Every row comes from one small tree of marks. The marks that hang from a mark follow it in brackets, in alphabetical order. Every link used is in the known rows. Which tree was each row made from?
Known rows
A{U{F H}}: [-29   4 -11 -22  20 -12 -16  -8 -30   8   7  -5 -17  -1  11 -15  -5  10
  20 -38 -12   9  52   4   6 -17 -15   9]
C{E{R} J Z}: [  5  71 -24   0   7 -26  24  11 -38  -4  -2 -18 -26   4   8 -13  -2  -7
   6 -31 -18  22 -11  -8  -4   1 -12 -34]
F{M{H{U{A}} S}}: [-11 -53  -3 -22  18  -1 -31  -5 -30  19  -2  -2 -12  10  -9 -25  15   6
  26 -13  -2  -7  24   2   4 -24   7  12]
C{E{R} J T Z{M{S}}}: [ 31  89 -22  -1   1 -18   3   4 -19 -19  -2 -17 -25  10  -2 -19  10 -15
  11 -27  -5   3  -2 -10   2 -15 -13 -16]
X{J}: [-15  60 -21   1  14 -15 -23  -2 -33  20  -3  -9 -25   3  43  -8 -11   4
   7  -4  -7   7 -11 -13 -14   2   0   1]
V{S{M{H}}}: [ 10  31 -23 -19  11  -3 -36 -12 -33   5  -7  -2 -11   0  29 -10   1   0
   8  -9  -9  15  23 -11  -5  -7  -3  22]
W{X}: [ -8  35 -19 -24  14 -15 -16  -4 -33  23  -1  -4 -22   0  42 -15 -11   4
   7  -1 -15  11   6 -12 -13   5   1   3]
H{U{A F{M{S}}}}: [-30 -37  -2 -28  15  -8 -39  -6 -30  11   0  -2 -16  19 -10 -27  10   7
  24 -20  -4  -6  42  13   1 -33   0  20]
C{E J T{M{H}} Z}: [ 34  78 -23  -9  -5   5  -4   7 -16  -1  -6 -12 -15  19   0  -5   3 -13
  18 -26 -20  14   8  -1   5   6  -3  -2]
V{S}: [ -6  40 -27 -11  14 -16 -37  -5 -26   8  -3 -10 -17   4  29 -17  -8   2
   5  -6 -10  19  12 -12 -10  -6   0  13]
F{M{H{U} S}}: [  1 -34 -12 -24  17  -6 -32  -6 -26   6  -7   2 -13  13   7 -25  10   1
  20  -6  -3  -7  29   2   4 -18   6  14]
T{M{H}}: [ 14  35 -21 -18  13  -3 -23 -12 -19  16  -3  -1 -11  11  25 -13  -6   1
  16 -13 -13  13  20  -9  -2  -7   0   5]
V{S T}: [ 18  43 -33 -17  11 -15 -50   1 -27   1  -3 -12 -18   4  29 -14 -11   3
   3  -3  -5  23   9 -11 -15 -13   3  25]
K{C{J T}}: [ 23  86 -21   0   5 -16 -28  14 -21  19  -1 -11 -21   7  26 -14  -7  -7
  13  -5 -20  15   2  -6 -12 -11  -1   4]
C{E{R} T{M} Z}: [ 26  99 -36 -18   5  -9   8  -5 -17  -2  -4 -11 -24  16   3 -16  -1 -10
  12 -21 -22  18   3  -4  -6 -20 -12 -13]
Z{M{H{U}}}: [ 11   4  -7  -9  11  -3  -5 -11 -23   8  -2  -3 -19  -2  25 -26   7   2
  19 -21 -13   7  39 -12   2 -24 -10   9]
Z{M{H{U{A F}}}}: [-14 -32   6 -13  10   2  -7 -15 -28  15   5  -4 -17   2   7 -29  12   7
  28 -42 -12   5  59  -3   8 -34 -14  13]
V{S{M} T}: [ 25  67 -32 -22   6 -10 -56  -2 -33  -5  -8  -7 -16   3  30  -6  -8   2
   1   0  -4  23  11  -9 -18 -19  -3  37]
Z{M{H{U} S}}: [ 10 -10  -6 -18  14  -4 -25 -12 -18   5  -3  -3 -15   4  21 -27  11   0
  20 -15  -4  -4  38 -10   7 -25  -2  15]
C{E}: [ -6  58 -27 -21  14 -15   3  -9 -31   7   3 -10 -24   8  28 -15  -7  -1
   8  -5 -21  14   7  -5  -6  -9  -9 -10]
C{T{M{H S}} Z}: [ 24  48 -27 -25   2   5 -52  -3  -3   4  -8  -4  -7  20   4 -16   5  -8
  21 -12  -7   2  24  -3   3  -9  10  15]
S{M{H{U}}}: [  4  15 -11 -25  10  -1 -15  -8 -35  12  -7  -1 -15  -1  29 -14   4   1
  16 -13 -17   7  31  -7  -2 -21  -8  15]
K{C{Z}}: [ -3  62 -27  -8   7 -13 -32   9 -21  19  -8  -6 -22   2  20 -24  -5   2
  11 -12 -22  26  20   1 -13 -15   5  -1]
C{E J T Z{M{H}}}: [ 32  74 -18   5  -7   1   7   4 -20 -13  -2 -13 -21   6   3 -13  10 -14
  17 -31 -15   8  16  -8   5  -1 -12  -7]
U{A F{M} H}: [-33 -11  -7 -15  19  -6 -26 -10 -34   5   6   0 -16   8 -14 -19   4  12
  23 -28  -7   3  36  13  -2 -17  -6  14]
K{C{J T Z}}: [ 18  93 -24   5  -3 -11 -31  24 -18  13  -7 -13 -21   6  13 -17  -3  -8
  14 -16 -21  21   6  -2 -11  -8   3   2]
A{U{F{M{H S}}}}: [-14 -39 -12 -28  19  -7 -34 -11 -29   5  -1   5 -13  16  -1 -21   5   2
  21 -30  -1  -8  57   9   9 -20  -5   9]
T{C{J} M{H}}: [ 37  57 -13   5  10  -1 -39   9 -21  23  -7  -4  -7   5  20  -4 -10  -8
  16 -17 -10  19  11  -3   1  -4   6   3]
U{A F{M}}: [-28   3 -11 -14  13 -11 -26  -9 -36  10   3   0 -18  14  -4 -21   0   8
  19 -24 -10   6  32   7  -9 -23  -6   6]

Which tree is each row?
[ -8   0  -7 -32   8  -1 -17 -11 -36   6  -5   3 -15   6  25 -17   4   2
  18 -27 -17   6  57   2   3 -24 -13  21]  S{M{H{U{F}}}}
[-36   1  -7 -20  18  -8 -21 -10 -30  12  10  -7 -15   2   2 -17  -1  13
  22 -31 -11   9  34   4   2 -14  -7   9]  U{A F H}
[ 31  49 -28 -38  11   3 -22 -16  -8   5   0  -5 -12  25  13 -12   4 -10
  18  -1 -12  -4  15  -2   7 -10   0  10]  C{E T{M{H S}}}
[ 39   3 -21 -25   9   4 -46  -2 -19   9 -10  -8 -11  12  21 -15  -1   3
  14 -15  -8  22  30  -5  -1 -17   4  42]  V{S T{M{H{U}}}}
[ 36  -2 -17 -38  12   1 -50  -2 -15   9  -7  -5  -9  19  19 -17   1   1
  18  -7  -2   6  27  -2   2 -22   8  32]  V{T{M{H{U} S}}}
[ -1 -29   3 -16  14   1 -23 -12 -21  18   3  -7 -13   1   6 -26  16   6
  26 -22  -2  -4  34 -10   8 -31  -1  12]  Z{M{H{U{A}} S}}
[ 45 115 -29  -3   0 -12   5  13 -17  10  -6 -14 -25  16   1 -16   1 -13
  12 -25 -26  26  -5   1  -6 -16  -8 -12]  K{C{E{R} J T{M} Z}}
[-26 -21 -11 -27  24 -10 -39  -9 -27  -2   2   3 -15  11  -9 -18   4   8
  22 -29   2  -7  52  16   8 -20  -7  19]  A{U{F{M{S}} H}}
[ 31  58 -29 -32  12 -10 -61  -3 -14   3  -5  -5 -12  21  23 -12 -10   1
  10   4   0  11   8  -4 -10 -18   7  25]  V{T{M{S}}}
[ 29  36 -13  -5  -2   7 -22   4  -8  12  -9  -3 -22  -1  10 -33  14  -5
  25 -25 -21  13  47  -1   0 -34  -3  18]  K{C{T Z{M{H{U}}}}}
[ 52  89 -27   9  -2  -2 -79  27 -16   4 -18 -14 -10   8   7  -2 -12  -7
   7 -19  -3  38   5   4 -11  -7  15  31]  V{S T{C{J Z} M}}
[ 14  73 -20  -6  10 -18   0  10 -31  18   0 -13 -25   9  26 -13  -5  -4
   7  -8 -24  21  -1   0  -6  -5  -4 -10]  K{C{E J}}
[-22 -43  -8 -27  17  -4 -42 -13 -30   9   3   3 -10  18 -10 -22  10   5
  24 -23   1  -8  40   8   5 -17   4  10]  U{A F{M{H S}}}
[ 34  50 -15   0   5   2 -62  17 -11  14 -14  -5  -3  11   3  -6  -1 -11
  18 -19  -2  14  14   5   7  -1  18   7]  T{C{J Z} M{H S}}
[ 20  69 -19   0   6 -23   7   3 -27 -16  -4 -16 -25   8   1 -19   8  -9
   7 -30  -4   9  -1  -9   2 -11 -11 -24]  C{E{R} J Z{M{S}}}
[ 38 103 -26 -16  -3  -3 -36  15  -5   9  -9 -13 -18  27   0 -12   4 -13
  14 -10 -18  14   4  10   0  -8   7  10]  K{C{E J T{M{S}} Z}}
[ 22  87 -26  -6  10 -25  24   3 -33  -1   5 -18 -26   8  17 -11  -5 -13
   9 -17 -19  10 -16 -14  -5  -8 -18 -24]  C{E{R} J T}
[-16 -25  -8 -27  13  -7 -13  -9 -29  11   0  -2 -16   7  24 -25   1   2
  21 -30 -19   6  54   0   6 -18  -8   9]  M{H{U{F}}}
[ 51  12 -17 -29  14   6 -71   4 -10  19 -11  -2  -6  11  17 -14  -3  -4
  20  -3  -2  10  30   6   3 -33  14  34]  V{T{C M{H{U} S}}}
[ 43  87 -35 -21   9  -2 -52   0 -30   0 -10  -7 -18   1  24  -2  -9  -6
   1   5 -10  27  10   5 -13 -28  -1  31]  V{S{M} T{C{E}}}
[ 15  -8  -6 -30  15   6 -60  -6 -10  21  -9   3  -6  16  13 -20   1  -4
  24 -20  -8   4  58  14  12 -30   7  27]  T{C M{H{U{F}} S}}
[ 21  99 -26  -3  -4 -10  -9  19 -20   9  -4 -16 -26  10   9 -14   0 -11
  12 -15 -28  21   2   4  -6  -6  -2  -6]  K{C{E J T Z}}
[-32 -25  -7 -25  21  -7 -45 -12 -28   2   5   1 -12  14 -19 -20   9  11
  24 -21   3  -8  34  15   4 -19   2  20]  U{A F{M{S}} H}
[ 32  66 -32 -21   6  -2  12  -8 -17   0  -4  -8 -20  15   1 -18   4 -12
  17 -28 -22  14  12  -5   1 -14 -10 -15]  C{E{R} T{M{H}} Z}
[ 39 101 -26  -8   7 -18  17  -1 -25   2   2 -15 -22  18  12  -9  -5 -13
  10 -19 -18  14 -14 -11  -5 -10 -17 -14]  C{E{R} J T{M}}
[-20 -20   2 -29   8   3 -17 -11 -39  19   0  -1 -13   3  10 -17   9   7
  25 -34 -17   6  52   2   3 -31 -11  19]  S{M{H{U{A F}}}}
[ 31 104 -23 -11   2  -7  -4   2 -19   3   0 -14 -19  21  16  -3  -6 -11
  12 -10 -19  12  -5  -5  -4  -2 -10   2]  C{E J T{M}}
[ 13  -5 -11 -31  15   0 -35  -9 -14  18  -6  -3  -8  17  19 -20   5   0
  21  -9  -7   2  30  -3   7 -17   5  19]  T{M{H{U} S}}
[ 53  91 -25  14  -4  -3 -44  19 -22 -12 -12 -17 -21   0   5  -8  -2 -10
   4 -22  -5  32  11   3  -5 -14   1  18]  V{S T{C{E J Z{M}}}}
[ 33  52 -32 -31   8  -3  -7  -9 -10  -3  -4  -8 -16  21  -3 -18   9 -13
  17 -21 -12   4  10  -3   7 -15  -3  -9]  C{E{R} T{M{H S}} Z}
[ 37 116 -26  -6  -6  -1 -16  16 -11  12  -8 -13 -22  20   4 -11  -1 -11
  14 -17 -28  24   5   7  -5  -7  -1   5]  K{C{E J T{M} Z}}
[-15 -26 -13 -17  17  -6 -16 -10 -35   7   0   6 -17   9   3 -20   0   4
  21 -38 -10   3  58   6   3 -19 -12   4]  A{U{F{M{H}}}}
[ 22   6   1 -16   4   5 -33   6 -15  24   0 -14  -5  18  -3 -12  11  -5
  30 -20  -4  -4  12  -7  10 -14   5  20]  C{J T{M{H{U{A}} S}}}
[-28 -57   2 -34  16  -3 -29  -9 -27  21   5  -6 -10  11   5 -25  10   6
  27 -30  -9  -4  50   3  12 -24   1  13]  M{H{U{A F}} S}
[-19 -17 -11 -30  15 -13 -41  -6 -27  -1  -6   2 -17  20   5 -27   5   2
  17 -14  -6  -5  45  13   0 -26  -1  23]  H{U{F{M{S}}}}
[ 28  35 -19 -12   3  -2  29  -8 -21  -8  -3 -10 -28   0   1 -29  16 -10
  20 -36 -20   8  30  -8   6 -32 -20 -11]  C{E{R} T Z{M{H{U}}}}
[ -5  -4  -1 -11  -4  11 -17  -5 -17   5   0  -6 -18   4 -11 -29  17   0
  32 -50 -15   4  65   1   7 -36 -11  17]  C{T Z{M{H{U{A F}}}}}
[ 33  41 -23 -28  19   4 -38 -10 -11  18  -5  -1  -9  15  16 -11  -2  -8
  16  -1 -10   7  19   7   9 -15   8   6]  T{C{E} M{H S}}
